Each row was made from one walk, in order. Every step used is in the known rows, and no mark comes twice. Write each row's walk.
Known rows:
E -> B -> K: [-1.20  0.76  0.97 -1.00  0.21 -0.50 -0.03  0.10 -2.09 -0.60 -1.49 -0.32
 -1.00 -0.05 -0.29 -0.90  0.64 -1.57  1.12  0.37  1.86 -0.55  1.39 -0.40]
U -> E: [-1.18  0.21  0.51 -0.84 -0.42 -0.77 -0.37  0.82 -0.81  0.44 -1.38 -0.40
 -1.18  0.87 -1.52 -0.91  0.53 -0.34  0.01 -1.48  1.34 -0.19  1.02 -0.38]
L -> B -> E -> S: [-0.84 -0.69  0.88 -0.50  0.48  0.02 -0.17 -0.56 -0.34  0.51  0.19 -0.76
 -0.22  0.08 -0.24 -0.82  1.10 -0.31 -0.91 -1.21  0.20  0.23 -0.71 -0.51]
L -> S -> E -> B -> K -> U: [-0.92  0.03  1.47  1.53 -0.47 -0.50 -0.60 -1.07 -0.22 -0.07 -0.03  1.17
 -0.32 -1.05 -0.27 -1.21 -0.42  0.57  1.35 -0.89 -0.14 -0.56 -0.23 -0.78]
E -> S: [-1.18  0.32  1.13 -0.90  0.22 -0.07 -0.18 -0.51 -1.48 -1.08 -0.11 -0.68
 -0.36 -0.51 -0.74 -1.28  1.17 -0.87 -0.14 -0.65  1.14  0.14 -0.34 -0.71]
L -> B -> E -> U -> K -> S: [-0.33 -0.71  0.55 -0.36  0.27 -0.51  0.73 -1.33  2.63 -1.05 -0.36 -1.52
  0.85 -0.92 -0.66 -1.06  0.70  0.92 -0.03 -1.47  0.94 -0.56  0.04  0.13]
E -> S -> K: [-1.39  0.03  1.29 -0.07  0.49  0.10 -0.23 -0.71 -0.76 -1.55 -0.11  0.36
 -1.01  0.22 -0.97 -1.73  0.93 -0.95  0.69 -0.57  0.30 -0.28 -0.85 -1.22]
B -> E -> U -> K -> S -> L: [-0.61 -0.43  2.08 -1.14  0.03 -0.43  1.66 -1.00  4.26 -1.77 -1.75 -3.56
  1.10 -1.53 -0.68 -1.48  0.71  0.77  0.49 -1.57  0.39 -0.76  0.52  1.02]
E -> U -> K -> S: [-0.68  0.28  0.75 -0.68 -0.01 -0.58  0.74 -1.35  1.34 -2.67 -0.71 -1.41
  0.65 -1.49 -1.21 -1.56  0.85  0.37  0.77 -0.87  1.85 -0.67  0.48 -0.08]
K -> S -> E -> B: [-0.99  0.69  1.34 -0.13 -0.10 -0.17 -0.10 -0.73 -3.47 -2.04 -0.05  0.52
 -0.04 -1.01 -0.82 -1.84  0.65 -0.10  1.26 -1.91  1.01 -0.17  0.20  0.24]
B -> E -> U: [-0.89 -0.15  1.45 -2.40  0.44 -0.77 -0.02 -0.28 -0.60 -0.05 -1.84 -2.74
 -0.07 -0.51 -1.03 -0.46  1.21 -0.30  0.22 -1.21  1.98  0.19  0.47 -0.62]
U -> K -> S -> E: [-0.80  0.32  0.92 -0.13 -0.68 -0.48  1.12  0.10  0.50 -2.08 -0.79  0.04
  0.43 -1.23 -1.19 -1.95  0.13  0.88  1.26 -2.35 -0.57 -1.06  0.00  0.56]
S -> L -> B -> K: [-0.91  0.52  1.47 -1.11  0.12 -0.50  0.31  0.62  3.52  0.29 -1.83 -0.46
 -1.22 -0.69 -0.26 -0.57 -0.92 -1.34  0.28 -0.39 -0.91 -1.22 -0.20 -0.27]
U -> K -> S -> L: [-0.80  0.58  1.57 -0.98 -0.26 -0.16  1.41 -0.30  3.55 -2.70 -1.31 -1.44
  0.30 -1.63 -0.74 -1.80 -0.07 -0.06  0.49 -1.70 -0.25 -1.31  0.15  1.11]
L -> B: [-0.86  0.64  0.33 -1.50  0.39 -0.43 -0.75 -0.01 -0.71 -0.46 -0.53  0.70
 -0.96 -0.53 -0.81 -0.49 -0.13 -1.15 -0.48 -1.26  0.54 -0.52 -0.64 -0.80]
K -> U -> E: [-1.24  0.05  0.79  0.21 -0.48 -0.69 -0.16  0.16  0.98  0.69 -0.77 -0.35
 -1.22  0.02 -1.22 -0.97  0.62  0.67  0.35 -1.89 -0.81  0.02  0.45 -0.84]
U -> K: [-0.92  0.71  0.41 -1.49 -0.19 -0.62  0.73  0.26  0.28 -1.71 -1.56 -0.49
 -0.22 -0.61 -0.94 -1.14  0.36 -0.47  0.16 -1.14  0.52 -1.07  0.23  0.02]
L -> S -> K -> U: [-1.06 -0.11  1.21  0.52  0.32 -0.10 -1.22 -1.17  1.97 -1.48  0.22  1.14
 -1.02 -0.89 -1.15 -1.26 -0.53 -0.04  0.61 -1.64  0.16 -0.68 -1.42 -1.61]
U -> E -> B -> K -> S: [-1.15 -0.16  0.70  0.87 -0.35 -0.48  0.00  0.10 -0.81 -0.06 -0.76 -0.30
 -0.88  0.94 -0.78 -1.63  0.91 -0.26  1.33 -0.33  2.43 -0.26  2.48  0.16]
L -> S -> K -> U -> E -> B: [-1.17 -0.56  0.66  2.55 -0.14 -0.24 -1.53 -1.92  0.26 -0.58  0.79  2.04
 -1.21  0.85 -1.00 -1.64  0.04  0.48  0.34 -1.23  0.78 -0.32 -0.23 -1.10]
E -> B -> K -> S: [-1.07  0.46  1.14 -0.39  0.26 -0.16  0.12 -0.34 -1.24 -1.45 -0.68 -0.62
 -0.53 -0.50 -0.38 -1.48  0.73 -1.11  1.54 -0.07  2.49 -0.42  1.56 -0.09]

Which walk is each row?
[-1.36 -0.74  1.20  1.98 -0.63 -0.48  0.45 -0.04  2.32  1.50 -0.44 -0.83
 -1.03  0.48 -0.62 -1.37  1.11  0.91  0.92 -0.26 -1.21  0.17  0.87 -1.05] => B -> K -> U -> E -> S
[-0.82  0.60  0.60 -1.29 -0.10 -0.93  0.57 -0.97  0.57 -1.85 -1.53 -1.25
  0.25 -1.00 -1.08 -1.00  0.78 -0.14  0.29 -0.50  1.33 -0.79  0.27 -0.43] => E -> U -> K
[-1.18  0.65  1.37 -0.33 -0.32 -0.74  0.26  0.33 -2.68 -0.18 -1.61  0.43
 -0.79 -0.16 -0.43 -1.20  0.28 -0.65  1.78 -0.47  0.26 -0.68  0.81 -0.24] => S -> E -> B -> K
[-1.24 -0.36  0.68  0.45 -0.40 -0.36 -0.27 -0.18 -1.11  0.40 -0.14 -0.44
 -0.67  0.97 -1.20 -1.44  1.33 -0.04 -0.34 -0.83  1.09  0.26  0.60 -0.52] => U -> E -> S
[-0.64  0.10  1.32 -0.58 -0.26 -0.88 -1.29 -1.31 -0.98 -0.78 -0.43  0.13
  0.38 -1.26 -1.57 -0.88 -0.23  0.32  0.20 -1.49  2.10 -0.32 -0.90 -0.98] => L -> S -> E -> U
[-0.96  0.32  0.80  0.10  0.11 -0.52 -0.02  0.13  2.59  0.74 -0.71  0.25
 -1.34 -1.06 -0.27 -0.45 -0.40 -0.24  0.79 -0.64 -1.76 -0.61 -0.37 -1.38] => L -> B -> K -> U
[-1.36 -0.92  1.95  0.74  0.46  0.22  0.42 -0.83  1.46 -0.36 -0.05 -1.04
 -0.73 -0.12 -0.44 -1.57  1.36  0.53  0.91 -1.49 -1.85  0.24 -1.06 -1.24] => B -> E -> S -> K -> U
[-1.21  0.44  1.32 -0.61 -0.06 -0.60  0.42  0.60  1.87  0.19 -1.55 -1.05
 -1.18 -1.11 -0.56 -0.72  0.17 -0.24  1.42 -0.60 -0.97 -0.47  0.40 -1.09] => B -> K -> U
[-1.28 -0.21  0.98  0.67 -0.65 -0.87  0.30  0.96  2.46  1.64 -1.60 -0.76
 -1.50  0.37 -0.99 -0.90  0.29  0.60  1.23 -0.83 -1.02 -0.35  1.33 -0.92] => B -> K -> U -> E
[-1.13 -0.76  0.76  1.78 -0.31 -0.40 -1.31 -0.76  2.43 -0.06  0.22  1.43
 -1.33  0.63 -1.57 -1.41 -0.41  0.80  0.38 -1.85  0.09 -0.52 -0.54 -1.36] => L -> S -> K -> U -> E
[-0.89  0.09  1.81 -0.31 -0.30 -0.86  0.47 -0.08  0.85 -0.60 -1.36 -1.25
  0.01 -1.32 -1.26 -1.36  0.32  0.48  2.35 -0.80  0.81 -0.44  0.67 -0.62] => B -> K -> S -> E -> U
[-1.13  0.90  1.19 -0.71 -0.17 -0.52 -0.23 -0.41 -4.23 -1.19 -0.82  0.85
 -0.45 -0.50 -0.73 -1.26  0.56 -0.56  0.83 -1.52  0.56 -0.30 -0.06 -0.09] => S -> E -> B
[-1.03 -0.36  0.39  1.38 -0.52 -0.82 -0.07  0.51  3.15  2.11 -0.80  0.56
 -1.65  0.40 -0.62 -0.61 -0.24  0.60  0.53 -0.85 -1.75 -0.48  0.51 -1.12] => L -> B -> K -> U -> E
[-0.77  0.06  1.04  0.32 -0.26 -0.49  0.23  0.65  1.04  0.07 -0.59  0.77
 -0.55 -0.83 -0.79 -1.24 -0.61  0.15  1.53 -1.48 -0.76 -0.88 -0.09 -0.34] => L -> B -> K -> S -> E
[-0.56  0.38  0.98 -0.23 -0.07 -0.08  1.01 -0.76  4.31 -2.21 -0.50 -0.20
  0.20 -1.59 -0.43 -1.54 -0.63 -0.12 -0.20 -1.67 -0.99 -1.47 -0.71  0.85] => U -> K -> S -> L -> B
[-1.46 -0.14  1.64  1.09  0.35  0.18  0.04 -1.33  0.98 -1.47  0.46  0.38
 -1.08 -0.66 -0.68 -1.75  0.95 -0.01  0.99 -0.93 -1.74 -0.03 -1.42 -1.62] => E -> S -> K -> U
[-0.91  0.39  0.46 -0.98  0.23 -0.61 -0.22  0.71  0.93  0.53 -1.27  0.27
 -1.28 -0.16 -0.53 -0.44 -0.38 -1.22  0.42 -0.25  0.47 -0.88  0.28 -0.94] => L -> B -> K
[-1.01  0.17  1.61 -0.43 -0.45 -0.55  0.60  1.12  0.37 -0.45 -1.41 -0.52
 -0.44 -0.91 -1.11 -1.47 -0.03  0.08  2.21 -1.48  0.01 -0.73  0.65 -0.16] => B -> K -> S -> E
[-1.07 -0.56  1.41 -1.24  0.36 -0.05  0.26  0.00 -1.20  0.05 -0.60 -2.07
 -0.06  0.01 -0.53 -1.05  1.62 -0.34 -0.21 -1.22  1.10  0.42  0.03 -0.28] => B -> E -> S
[-0.80  0.39  0.95  0.06 -0.24 -0.39 -1.32 -1.24 -3.64 -1.24  0.17  1.59
  0.03 -0.63 -0.84 -1.26 -0.13 -0.34  0.05 -1.54  2.13 -0.43 -0.53 -0.26] => L -> S -> E -> B
[-1.11 -1.11  1.40  1.43  0.67  0.27  0.06 -1.23  2.16  0.17  0.80  0.29
 -0.87  0.01 -0.13 -1.30  0.81  0.59  0.23 -1.52 -2.63  0.07 -1.91 -1.41] => L -> B -> E -> S -> K -> U
[-1.27  0.22  0.65  0.97 -0.33 -0.53 -0.37 -0.91 -1.41 -0.04 -0.26  0.21
 -1.02  0.27 -0.69 -1.20  1.04  0.36  0.30 -1.33 -0.09  0.21  0.81 -0.55] => K -> U -> E -> B
[-0.59 -0.55  1.05 -1.07  0.13 -0.55  1.18 -0.86  1.80 -1.53 -1.15 -2.82
  0.94 -1.02 -0.96 -1.34  1.24  0.87  0.65 -1.45  1.75 -0.39  0.87  0.39] => B -> E -> U -> K -> S
[-0.99  0.65  2.04 -1.66  0.18  0.01  0.37 -0.08  1.92 -1.98 -1.10 -1.62
 -0.23 -1.62 -0.91 -1.44 -0.01 -0.80  0.48 -1.79  0.53 -0.57 -0.02  0.45] => K -> S -> L
[-1.04 -0.62  1.34  1.44 -0.46 -0.38  0.40  0.06  3.71  1.79 -0.71 -0.22
 -1.06  0.91 -0.30 -1.24  0.00 -0.20 -0.27  0.03 -1.21 -0.59  0.20 -0.09] => U -> E -> S -> L -> B -> K
[-0.83  0.48  0.82  0.64 -0.52 -0.34  0.96 -1.02 -1.90 -2.73 -0.21  0.74
  0.55 -0.98 -0.63 -2.18  0.60  0.58  1.26 -1.77  0.12 -0.90  0.32  0.89] => U -> K -> S -> E -> B
[-1.07 -0.44  2.45 -1.40  0.27  0.08  0.84 -0.17  1.38 -0.12 -1.10 -2.84
  0.09 -0.47 -0.25 -1.21  1.12 -0.44 -0.33 -1.31 -0.23  0.04 -0.37  0.39] => B -> E -> S -> L
[-1.13 -0.05  1.72  0.78 -0.42 -0.32  0.52 -0.09  1.82 -0.10 -1.29 -1.09
 -0.80  0.38 -0.51 -1.75  0.32 -0.37  1.19 -0.44  1.09 -0.63  2.05  0.85] => U -> E -> B -> K -> S -> L
[-1.07 -0.49  1.51  2.19 -0.41 -0.12  0.13 -1.37  3.93  0.87  0.61  0.08
 -0.75 -0.25 -0.29 -1.38  0.24  0.92 -0.83 -1.37 -3.19  0.03 -1.24 -0.48] => K -> U -> E -> S -> L -> B
[-1.20  0.35  0.35 -0.18 -0.26 -0.60 -0.62 -0.30 -3.11 -0.06 -0.78  0.25
 -1.00  1.13 -0.97 -1.17  1.05 -0.61 -0.05 -0.93  2.12 -0.05  1.38 -0.09] => U -> E -> B
[-0.81  0.43  0.54 -0.84 -0.12 -0.27  0.85 -0.16  1.09 -2.51 -0.68 -0.70
  0.23 -1.12 -1.01 -1.68  0.47 -0.01  0.61 -1.53  0.99 -0.94  0.51  0.38] => U -> K -> S
[-0.46 -0.50  1.35 -0.62  0.08 -0.05  1.40 -0.26  4.77 -1.10 -0.94 -1.55
  0.42 -1.03 -0.19 -1.34 -0.21  0.47 -0.26 -2.22 -1.05 -1.17 -0.35  1.32] => U -> K -> S -> L -> B -> E
[-1.46 -0.60  0.93  1.21 -0.13 -0.20 -0.34 -0.31 -0.12 -0.19 -0.19  0.59
 -1.29  1.66 -1.37 -1.92  1.05 -0.17  0.48 -0.80  0.36 -0.15  0.08 -0.95] => U -> E -> S -> K
[-1.02 -0.23  1.38  1.23 -0.56 -0.71  0.48  0.41  5.67  1.93 -1.36 -0.27
 -1.52 -0.08 -0.38 -0.77 -0.77  0.50  0.40 -0.91 -3.01 -0.85  0.09 -0.50] => S -> L -> B -> K -> U -> E
[-1.25  0.11  0.56  0.24 -0.41 -0.79 -0.13  0.44 -1.54  0.77 -1.50 -0.09
 -1.32  1.45 -0.70 -1.07  0.76 -0.74  0.90  0.09  1.87 -0.41  2.27 -0.19] => U -> E -> B -> K
